(in the rows, 128 means zero)
Known rows, with every step that occurs
Y, V, W, Z, R, P: [155 123 110 125 140 129 145 117 123 168 109 132 113 120 143 123 117 129
 116 132 127 146 116 111 117 130 137 113 132 122 147 134 129 127 122  93
 122 126 147 125 138 150 123 129 127 140 144 124 126]
B, R, Z: [132 125 133 131 130 129 136 105 128 146 118 144 130 128 126 129 120 131
 140 120 131 126 117 128 130 143 133 120 135 124 118 135 133 126 131 131
 129 127 138 132 139 135 129 131 136 131 125 128 128]
H, W, Z: [129 127 129 125 132 127 113 124 130 103 120 130 132 121 130 129 121 124
 117 124 123 151 125 118 117 130 124 109 133 124 146 122 143 121 131 124
 130 122 131 126 130 130 126 128 111 133 126 131 124]
R, P: [125 126 110 128 125 130 135 129 124 132 121 127 130 123 134 125 127 128
 128 126 138 128 130 124 129 129 128 125 133 129 137 138 134 128 126 129
 107 131 145 126 131 136 128 137 130 129 131 128 129]
F, M: [125 126 131 131 127 131 122 127 128 130 129 124 129 129 125 128 128 126
 122 130 133 129 106  98 126 127 129 130 127 133 130 125 130 124 130 143
 119 135 128  75 127 128 128 135 131 127 124 128 130]
Y, Z, F, H: [133 124 137 125 137 130 152 129 126 115 123 129 127 133 137 130 124 132
 125 135 135 128 150 101 128 138 127 137 119 142 132 124 123 127 127 131
 126 130 119 121 126 138 125 139 145 141 195 130 127]
F, V: [149 127 131 115 128 131 128 116 128 158 130 121 130 128 124 130 126 127
 124 134 116 126 140  94 126 127 126 130 124 134 127 128 129 129 131 134
 125 127 125 129 129 128 128 134 128 131 124 128 127]
P, W, V, F, H: [113 128 144 112 135 149 105 120 122  86 115 122 127 155 129 130 123 127
 124 128 130 131 136 108 123 120 142 122 119 113 136 162 131 132 125 143
 125 124 121 110 127 128 138 144 143 145  91 131 121]
M, F, V, W, P: [145 126 123 118 139 124 113 127 134 223 117 120 124 140 123 136 111 123
 130 135 128 145 140  88 115 128 133 124 127 127 122 132 130 124 132 119
  67 120 127 127 124 134 116 121 130 141  92 126 119]
F, V, W: [153 125 131 116 130 123 126 118 129 190 121 120 121 134 125 130 127 126
 134 135 108 140 145  96 125 125 128 129 122 131 132 124 134 128 132 119
 125 122 127 130 131 128 122 134 129 134 120 122 124]
T, P, W, M, F: [115 134 142 129 140 137 109 135 117 133 122 121 121 121 119 131 107 123
 125 130 132 136  95 143 118 123 139 119 119 113 126 105 126 120 125 158
 101 132 129 123 113 122 129 141 121 137  61 139 121]
W, V, F: [114 127 132 127 136 138 109 125 125 134 120 126 134 154 132 128 124 126
 137 127 118 134 138 138 124 126 143 119 131 121 125 159 132 131 129 130
 126 126 129 126 132 130 134 122 132 134 124 128 125]
M, F: [124 131 132 131 134 130 125 140 126 165 127 126 126 125 126 130 116 126
 124 127 121 133 130 124 127 125 134 127 132 129 120 135 127 124 129 131
 105 129 128 129 120 126 123 121 127 132 104 132 126]
A, F, M: [127 128 128 129 128 137 123 126 129 129 131 122 132 132 124 137 119 127
 117 132 135 128 112 105 126 128 129 129 130 132 123 115 131 127 125 144
 113 134 127  74 128 126 128 135 130 127 103 131 130]
R, Z, T, P, W, V: [117 129 144 126 130 131 133 127 122 117 116 139 126 148 143 125 128 129
 123 130 126 132 176 130 118 127 146 117 119 105 131 104 141 132 125 129
 133 126 133 140 131 123 132 159 125 135  67 140 119]
Z, F, V, W, P: [159 122 123 118 140 123 136 114 137 202 121 123 125 146 121 130 119 127
 131 138 135 142 151  92 115 142 128 127 128 129 127 122 135 128 134 118
 103 121 126 133 131 135 119 134 126 140 109 128 119]
M, F, H, W: [122 132 132 119 136 127 125 138 127 124 124 123 138 127 128 134 111 125
 118 125 123 152 139  96 128 118 135 127 123 133 140 131 142 118 132 130
  91 123 121 114 120 124 120 130 133 144  77 132 123]
T, P, W: [123 132 139 128 130 134 121 128 122  97 126 123 125 129 120 125 126 126
 120 129 137 129 113 127 126 126 134 127 110 116 137 101 129 131 124 142
 131 129 128 130 120 121 131 143 121 129  88 133 126]
V, F, H, W: [117 130 132 119 135 139 121 128 127  93 119 124 143 142 132 132 123 124
 131 123 125 157 139 101 130 118 130 127 118 131 145 158 150 124 130 134
 114 121 121 115 131 125 126 133 137 142 103 125 127]
A, F: [127 130 125 125 129 133 129 128 129 126 131 125 130 132 127 137 118 128
 124 130 133 128 134 134 127 128 129 126 131 125 123 117 129 131 125 129
 121 127 126 126 129 126 129 128 127 127 108 131 129]
R, Z, Y, A: [138 128 134 137 147 134 157 131 126 156 127 149 130 128 122 128 127 120
 149 124 113 134 126 137 125 135 117 128 136 136 117 135 122 127 120 118
 136 130 133 139 133 124 129 141 137 134 115 126 130]
P, W: [133 129 136 127 128 135 123 125 126  94 124 125 120 131 126 125 127 128
 118 127 124 126 116 132 125 124 128 128 128 115 137 130 125 130 124 137
 143 128 128 127 124 129 133 144 122 131  90 132 126]
V, W, Z: [127 123 130 125 133 127 117 126 130 167 116 131 114 126 129 130 124 125
 129 127 126 144 133 115 117 133 123 110 131 122 131 123 133 126 132 110
 128 122 132 125 131 131 123 124 123 134 160 125 122]
Z, T, V, W: [139 127 123 126 131 120 140 135 131 206 119 130 123 127 142 126 126 128
 138 136 118 147 199 122 123 121 106 129 114 113 136 118 153 131 133 104
 129 122 123 134 132 122 121 141 119 137 117 129 122]
W, Z, T: [122 125 129 129 131 135 136 126 130 144 125 131 125 120 143 128 125 131
 118 130 131 134 188 110 119 135 119 113 134 119 129 128 135 127 136 112
 129 124 129 130 130 129 126 139 119 133 156 134 123]
A, F, H, W, Z, Y: [138 131 137 118 139 138 137 122 130 105 128 129 138 122 108 143 108 117
 107 127 137 152 139  98 119 132 122 115 130 127 136 116 149 124 124 115
 110 119 123 120 128 125 126 142 125 146 103 134 119]
Y, M: [130 127 129 133 129 125 132 130 126 128 128 128 125 127 141 127 124 131
 123 132 124 130 149 130 126 134 127 133 129 129 128 127 123 126 126 127
 129 132 128 157 128 140 127 130 133 128 121 127 131]
Y, H: [124 130 128 119 128 134 129 130 127 143 130 128 126 131 141 131 127 128
 125 131 130 124 130 129 126 135 125 132 126 134 130 124 134 130 126 127
 128 128 131 130 130 146 128 126 136 134  87 126 136]
P, W, V: [129 128 138 122 129 132 111 120 124  92 122 123 121 144 129 127 126 128
 117 129 121 123 123 139 119 124 141 121 132 109 134 127 124 132 123 136
 142 125 129 124 125 132 135 141 123 134  83 135 120]
R, U: [124 127 122 127 126 130 132 130 127 131 125 126 137 122 124 128 132 129
 130 127 127 122 128 142 130 130 125 125 130 129 119 133 133 126 128 128
 130 128 139 122 129 127 126 119 134 127 113 127 133]
Z, F, V, W: [165 123 136 120 138 125 144 117 130 205 125 123 121 139 123 128 123 127
 134 136 108 142 156  96 122 139 129 131 124 131 129 122 138 130 134 119
 140 122 126 135 131 131 119 141 125 137 114 128 123]
W, Z, R: [133 126 126 130 139 134 138 113 128 144 125 135 120 116 118 126 118 130
 107 131 131 135 107 112 121 126 122 112 128 136 133 128 131 127 126 107
 144 125 128 129 131 132 128 120 121 134 152 130 122]
U, L: [127 130 106 125 124 129 145 125 127 112 130 124 127 123 129 127 132 123
 139 123 129 131  99 126 135 126 129 131 127 131 127 125 123 132 126 125
 124 131 129 117 128 143 129 129 132 131 117 129 129]
A, F, H: [124 130 129 112 129 137 131 127 128 116 128 123 130 131 125 141 119 129
 119 131 147 125 141 102 131 126 129 129 119 130 122 118 132 130 125 131
 105 128 118 115 129 124 129 131 143 136 111 131 127]
R, P, W: [129 128 117 127 124 137 129 125 122  94 118 125 123 125 132 122 126 128
 117 125 133 127 121 127 126 126 127 124 134 117 145 141 132 131 122 139
 122 130 145 124 127 135 133 153 125 131  93 132 126]
R, Z, T, V, W, M, F: [131 126 133 127 139 121 132 145 126 252 106 146 117 122 145 132 112 125
 150 130 112 157 183 134 116 119 112 114 127 109 121 128 155 119 131 121
 103 126 128 133 133 122 120 144 129 143  79 135 117]
Z, T, V, W, M: [134 125 123 125 136 121 129 132 128 208 116 131 120 122 144 130 122 127
 147 137 127 149 182 139 118 119 105 121 119 110 135 114 152 125 133 117
 122 125 124 127 132 124 122 146 121 140 111 132 118]
T, V, W, P: [137 126 112 122 134 118 112 130 136 195 112 131 126 132 126 130 124 123
 139 133 145 146 136 119 118 125 109 123 113 116 133 118 145 130 129 116
  91 121 124 126 132 128 123 121 127 137 114 125 122]

Rows
[124 131 130 128 138 126 111 135 125 137 121 125 133 122 131 133 105 122
 130 125 114 156 111 149 118 120 134 118 138 124 136 127 140 113 129 142
 100 126 130 123 122 128 124 129 117 138  68 135 122]	H, W, M, F
[121 129 127 115 141 139 121 130 127 140 114 126 144 128 145 133 113 125
 141 131 130 163 190 112 123 111 106 122 110 114 148 149 167 122 134 138
 110 123 115 114 135 119 126 151 129 150  85 134 121]	Z, T, V, F, H, W, M
[160 127 140 109 140 142 138 116 128 223 131 127 118 128 118 144 108 117
 117 139 118 142 147  96 111 143 120 118 132 130 120 113 143 131 122 105
 121 122 132 137 131 147 125 139 127 147  85 128 126]	A, F, V, W, Z, Y, H
[120 130 141 126 133 142 112 123 122 100 121 126 120 120 118 128 123 126
 113 128 140 132 112 111 119 134 128 110 115 113 136 100 128 129 127 140
 131 127 130 126 121 125 133 139 116 133 119 135 124]	T, P, W, Z
[124 131 140 126 135 138 110 133 121 129 122 124 117 122 125 132 110 125
 123 128 124 133 104 146 119 121 131 118 137 110 126 133 123 120 125 153
 113 129 129 118 115 128 131 141 121 139  64 138 119]	P, W, M, F
[130 128 129 119 154 149 144 123 127 137 131 132 128 120 114 141 113 121
 126 130 144 131 139  98 119 139 112 118 129 133 115 118 121 129 121 116
 110 127 122 113 126 123 130 138 141 145 143 131 126]	W, Z, Y, A, F, H
[130 130 137 130 142 140 132 111 122 110 122 130 117 117 108 124 116 129
 100 133 140 137  89 112 118 125 127 113 110 125 142 102 132 130 121 123
 145 127 128 131 123 124 131 134 113 135 112 133 120]	T, P, W, Z, R
[126 127 129 112 135 126 115 123 126  88 120 125 137 125 131 135 118 124
 131 127 137 151 117 119 122 118 127 121 123 129 146 120 143 116 128 143
 108 126 122 110 131 128 127 142 135 142  91 131 122]	F, H, W, M
[134 124 134 132 138 135 138 123 130 140 126 133 123 123 126 128 120 129
 118 129 130 131 138 112 119 148 124 111 135 126 127 124 132 125 134 126
 142 126 129 131 128 131 127 130 120 134 156 134 122]	W, Z, F
[116 127 134 130 136 136  99 123 127 107 118 122 143 158 135 128 120 121
 130 126 111 156 118 113 118 120 144 120 132 126 144 152 149 122 130 142
 119 125 131  73 132 129 129 134 124 136  81 129 125]	H, W, V, F, M
[146 128 142 126 139 127 143 101 127 146 123 146 140 145 128 134 110 119
 133 122 115 143 118 149 117 148 146 122 144 124 133 127 157 125 124 116
 133 121 146 145 140 155 129 143 128 147  34 130 126]	B, R, Z, Y, H, W, V
[123 127 129 128 139 124 115 137 123 198 117 127 115 127 128 134 110 123
 142 129 120 149 114 146 119 124 133 119 135 123 122 129 130 116 129 129
  98 126 131 123 122 130 120 125 129 138 100 129 119]	V, W, M, F
[133 128 142 125 137 140 138 125 126 163 134 136 124 119 121 134 120 118
 116 130 130 129 124 121 116 146 119 119 133 130 123 127 137 127 124 116
 133 128 134 137 126 148 129 132 127 141 112 128 129]	W, Z, Y, H
[138 126 128 130 131 128 148 110 131 190 118 148 133 120 141 128 119 133
 141 128 129 131 185 117 128 137 110 121 122 113 123 128 154 132 135 122
 130 126 131 139 141 129 126 144 127 137 114 134 125]	B, R, Z, T, V
[161 125 136 118 140 132 131 112 133 144 126 123 133 124 125 129 112 125
 114 131 108 151 151  84 114 141 124 111 132 129 142 118 145 124 137 129
 141 121 127 131 131 132 124 141 110 139 116 135 121]	H, W, Z, F, V
[159 120 137 122 141 124 139 116 125 190 117 125 115 134 136 132 115 128
 144 141 108 146 139 122 114 136 126 128 130 136 132 115 124 123 128 135
 131 127 126 130 131 143 122 144 129 141 178 128 121]	Y, Z, F, V, W, M
[147 128 127 118 137 145 117  97 119 167 115 116 125 114 122 131  96 129
 125 130 127 126 105 113 118 134 135 115 141 114 128 145 126 122 132 161
  89 128 148 118 124 146 132 154 125 145  72 138 118]	B, R, P, W, M, F, V
[134 129 106 123 134 143 151 109 126  92 122 125 119 106 111 122 124 126
 110 124 125 131  65 129 124 122 119 112 131 127 130 132 126 129 118 117
 156 128 140 110 125 145 131 126 127 139  89 134 123]	P, W, Z, R, U, L
[147 131 142 114 135 139 107 120 121 158 123 116 119 122 119 133 106 125
 121 135 111 131 112 113 116 120 131 121 132 117 124 134 121 121 128 159
 112 128 125 121 117 130 131 146 122 142  58 137 117]	P, W, M, F, V
[144 130 135 118 135 132 124 129 127 191 130 119 129 125 123 132 115 126
 122 134 107 132 139  92 126 125 133 129 127 133 117 135 127 126 133 135
 104 127 125 129 120 127 124 127 128 135 102 132 126]	M, F, V
[118 129 140 125 135 146 104 121 123  97 117 124 124 156 130 126 123 126
 128 126 115 132 130 142 120 122 142 119 131 109 132 161 128 133 124 140
 141 124 129 125 128 129 138 138 125 137  87 131 121]	P, W, V, F
[141 129 146 132 135 141 131 119 126 116 129 133 118 118 105 128 120 119
 107 126 127 131 113 123 116 136 120 114 137 111 131 133 129 128 122 127
 147 125 132 132 121 130 134 150 113 139 116 134 117]	P, W, Z, Y
[142 129 128 134 153 142 132 122 130 119 132 129 138 122 119 138 108 116
 123 129 121 154 105 104 111 136 112 116 141 135 137 110 135 120 123 128
 119 128 131  76 127 123 127 145 114 139  93 133 126]	H, W, Z, Y, A, F, M
[159 122 129 120 137 148 140  85 126 145 117 122 123 117 119 125 107 132
 110 129 131 123 133  80 115 157 127 109 140 115 138 138 134 130 136 144
 134 125 148 123 131 150 131 160 117 144 126 138 119]	B, R, P, W, Z, F, V
[111 127 134 135 132 145 116 128 126 138 125 124 133 141 128 129 126 125
 132 127 125 138 114  99 127 126 129 129 126 131 126 159 134 125 130 150
 120 133 129  74 129 127 129 133 132 130 124 124 130]	V, F, M
[161 130 150 128 135 142 134 121 124 104 127 132 118 121 121 129 122 120
 107 128 117 127 115 121 114 139 135 117 137  97 133 130 117 131 119 123
 145 128 132 130 123 139 134 150 119 141 110 132 124]	P, W, Z, Y, V
[160 129 149 135 143 131 155 106 123 226 127 140 130 122 114 133 100 124
 126 130 101 135 150  99 124 150 137 131 139 133 104 147 133 123 128 129
 109 130 135 174 129 146 123 141 136 143  82 129 122]	B, R, Z, Y, M, F, V
[137 126 140 125 139 132 137 127 127 197 127 136 114 127 123 134 122 117
 125 131 125 142 128 122 113 145 120 118 133 126 129 124 142 126 123 100
 131 122 136 136 128 149 123 135 127 144 109 123 127]	V, W, Z, Y, H
[130 127 116 123 129 142 130 128 126 141 110 130 122 108 145 121 122 130
 111 131 136 133 187 103 117 126  99 109 125 102 147 133 150 132 130 128
 126 127 140 125 129 131 132 161 113 140 118 140 120]	R, P, W, Z, T, V
[118 129 130 126 138 133 106 124 127 100 117 126 142 155 136 128 121 123
 136 123 109 156 136 143 120 121 144 118 133 121 144 153 146 127 129 128
 128 119 131 128 133 129 131 127 119 136  88 129 123]	H, W, V, F
[139 128 117 135 135 134 152 116 120  90 114 129 118 122 137 119 119 133
 108 135 127 132 100 135 125 116 124 134 130 137 154 140 123 130 113 122
 138 131 143 128 128 148 131 148 124 136 150 129 125]	Y, Z, R, P, W
[145 127 133 124 140 124 117 140 121 187 115 126 114 129 144 134 110 124
 141 132 109 147 118 146 117 127 149 123 135 108 125 127 117 119 126 128
  97 128 132 119 124 139 121 126 132 141  87 127 124]	Y, V, W, M, F
[119 130 140 126 132 135 111 124 120  98 122 123 122 125 121 129 121 125
 129 130 144 132  92 146 120 124 133 120 116 113 135  97 127 124 123 157
 124 132 129 125 120 124 133 148 121 132  81 134 124]	T, P, W, M
[116 128 134 117 133 142 140 136 128 176 111 145 135 135 145 131 128 128
 141 128 131 142 210  85 131 119 108 123 105 121 125 163 159 131 131 126
 116 126 117 124 140 118 127 147 147 145 116 130 126]	R, Z, T, V, F, H
[132 130 151 138 140 137 137 124 120 117 129 130 120 116 113 127 115 120
 106 131 132 137 128 121 113 144 127 120 120 115 132 103 128 128 120 131
 134 134 131 166 119 134 131 150 118 137 103 133 122]	T, P, W, Z, Y, M
[134 123 127 120 138 150 141  96 124 104 112 127 122 118 122 126 108 133
 110 125 158 123 128  81 121 156 127 110 133 115 139 139 136 127 133 142
 121 126 144 111 130 147 131 159 133 150 136 138 119]	B, R, P, W, Z, F, H
[125 127 132 112 132 132 116 122 129  93 118 127 133 121 129 133 121 125
 114 124 137 150 137  85 122 127 124 111 122 127 147 123 144 121 131 126
 115 121 123 109 130 128 126 133 129 141 131 131 123]	F, H, W, Z
[127 129 115 119 132 127 114 126 135 112 124 127 141 139 144 134 121 125
 124 130 141 145 125 129 117 134 125 127 131 129 147 119 146 124 126 125
  93 121 133 131 131 150 123 125 126 140  45 127 133]	Y, H, W, P
[153 124 131 112 135 125 116 115 126 194 120 122 118 129 125 134 120 124
 143 137 116 143 127 114 117 123 127 122 126 126 130 122 133 122 130 132
 119 125 127 122 133 132 125 138 130 137 115 126 121]	F, V, W, M
[123 130 133 136 135 127 130 142 124 161 128 125 124 123 140 129 113 130
 119 131 114 135 150 125 125 133 132 131 132 129 120 136 121 122 128 130
 106 133 128 158 119 137 122 121 132 133  99 129 129]	Y, M, F
[120 131 143 114 138 141 110 131 120 116 120 121 118 122 122 135 109 126
 117 129 138 132 109 113 122 119 133 122 125 115 126 136 125 119 126 156
  98 128 121 106 114 127 130 144 140 147  68 137 118]	P, W, M, F, H
[131 131 155 128 143 142 134 132 120 139 126 129 115 115 115 134 106 121
  94 130 127 137 143  87 115 137 125 120 129 117 125 141 124 122 122 129
 109 130 123 148 113 137 128 148 135 152  90 135 117]	P, W, Z, Y, M, F, H
[113 127 126 128 131 150 105 120 118  99 111 119 130 152 136 123 124 124
 120 127 127 134 110 107 119 123 142 119 136 114 141 169 139 128 125 157
 112 132 147  68 130 138 137 153 130 136  85 131 125]	R, P, W, V, F, M
[130 127 133 114 139 145 130 126 128  97 116 125 139 136 164 133 121 129
 120 128 120 158 204  84 119 129 136 115 125 109 148 154 143 125 134 115
 114 120 123 114 135 135 125 144 132 150 121 130 127]	Y, V, F, H, W, Z, T
[134 127 107 132 134 130 155 119 124 135 121 131 128 120 124 120 120 131
 115 131 136 133 111 125 129 120 128 128 130 141 140 141 137 127 122 111
 123 130 142 129 134 138 128 133 126 131 122 128 126]	Z, R, P
[122 131 136 118 141 122 116 134 123 122 119 121 136 140 146 134 107 127
 113 131 113 152 160 106 120 124 147 127 127 126 140 128 139 118 129 128
  91 126 122 142 122 139 122 129 139 147  61 135 121]	Y, M, F, H, W, V
[110 127 135 114 137 142 112 124 123 120 118 125 134 154 131 133 123 127
 134 127 133 132 148 106 126 122 143 122 120 125 125 161 136 130 128 133
 110 124 121 112 132 127 133 127 148 142 131 128 123]	W, V, F, H
[122 130 132 117 135 138 136 136 130 149 109 143 145 137 149 130 124 126
 139 124 118 163 212  89 129 114 109 122 107 119 145 157 174 126 132 124
 117 121 118 128 142 116 127 150 135 147  80 131 125]	R, Z, T, V, F, H, W
[121 129 118 113 145 143 132 129 127 110 128 123 130 131 136 138 119 130
 137 132 142 125 146 105 129 127 118 132 120 137 121 116 116 129 123 129
 106 128 119 108 129 122 128 132 148 138 118 130 132]	Y, A, F, H
[121 130 136 120 141 130 116 135 125 124 117 125 130 116 142 134 104 126
 106 128 122 159 158  82 117 132 129 115 127 130 138 129 139 115 131 127
  92 127 123 141 122 139 120 125 134 147  99 132 123]	Y, M, F, H, W, Z
[153 126 128 122 132 121 129 131 126 149 120 126 118 137 147 129 128 127
 137 131 113 140 135 130 125 130 144 131 126 112 134 122 121 129 125 112
 125 125 131 126 132 138 123 129 132 134 116 122 129]	Y, V, W
[138 130 114 130 132 137 148 115 122 101 119 128 120 122 123 118 119 131
 105 131 131 130 100 126 126 116 126 128 130 129 149 142 134 130 118 122
 139 130 143 128 129 137 132 148 120 135  87 131 123]	Z, R, P, W
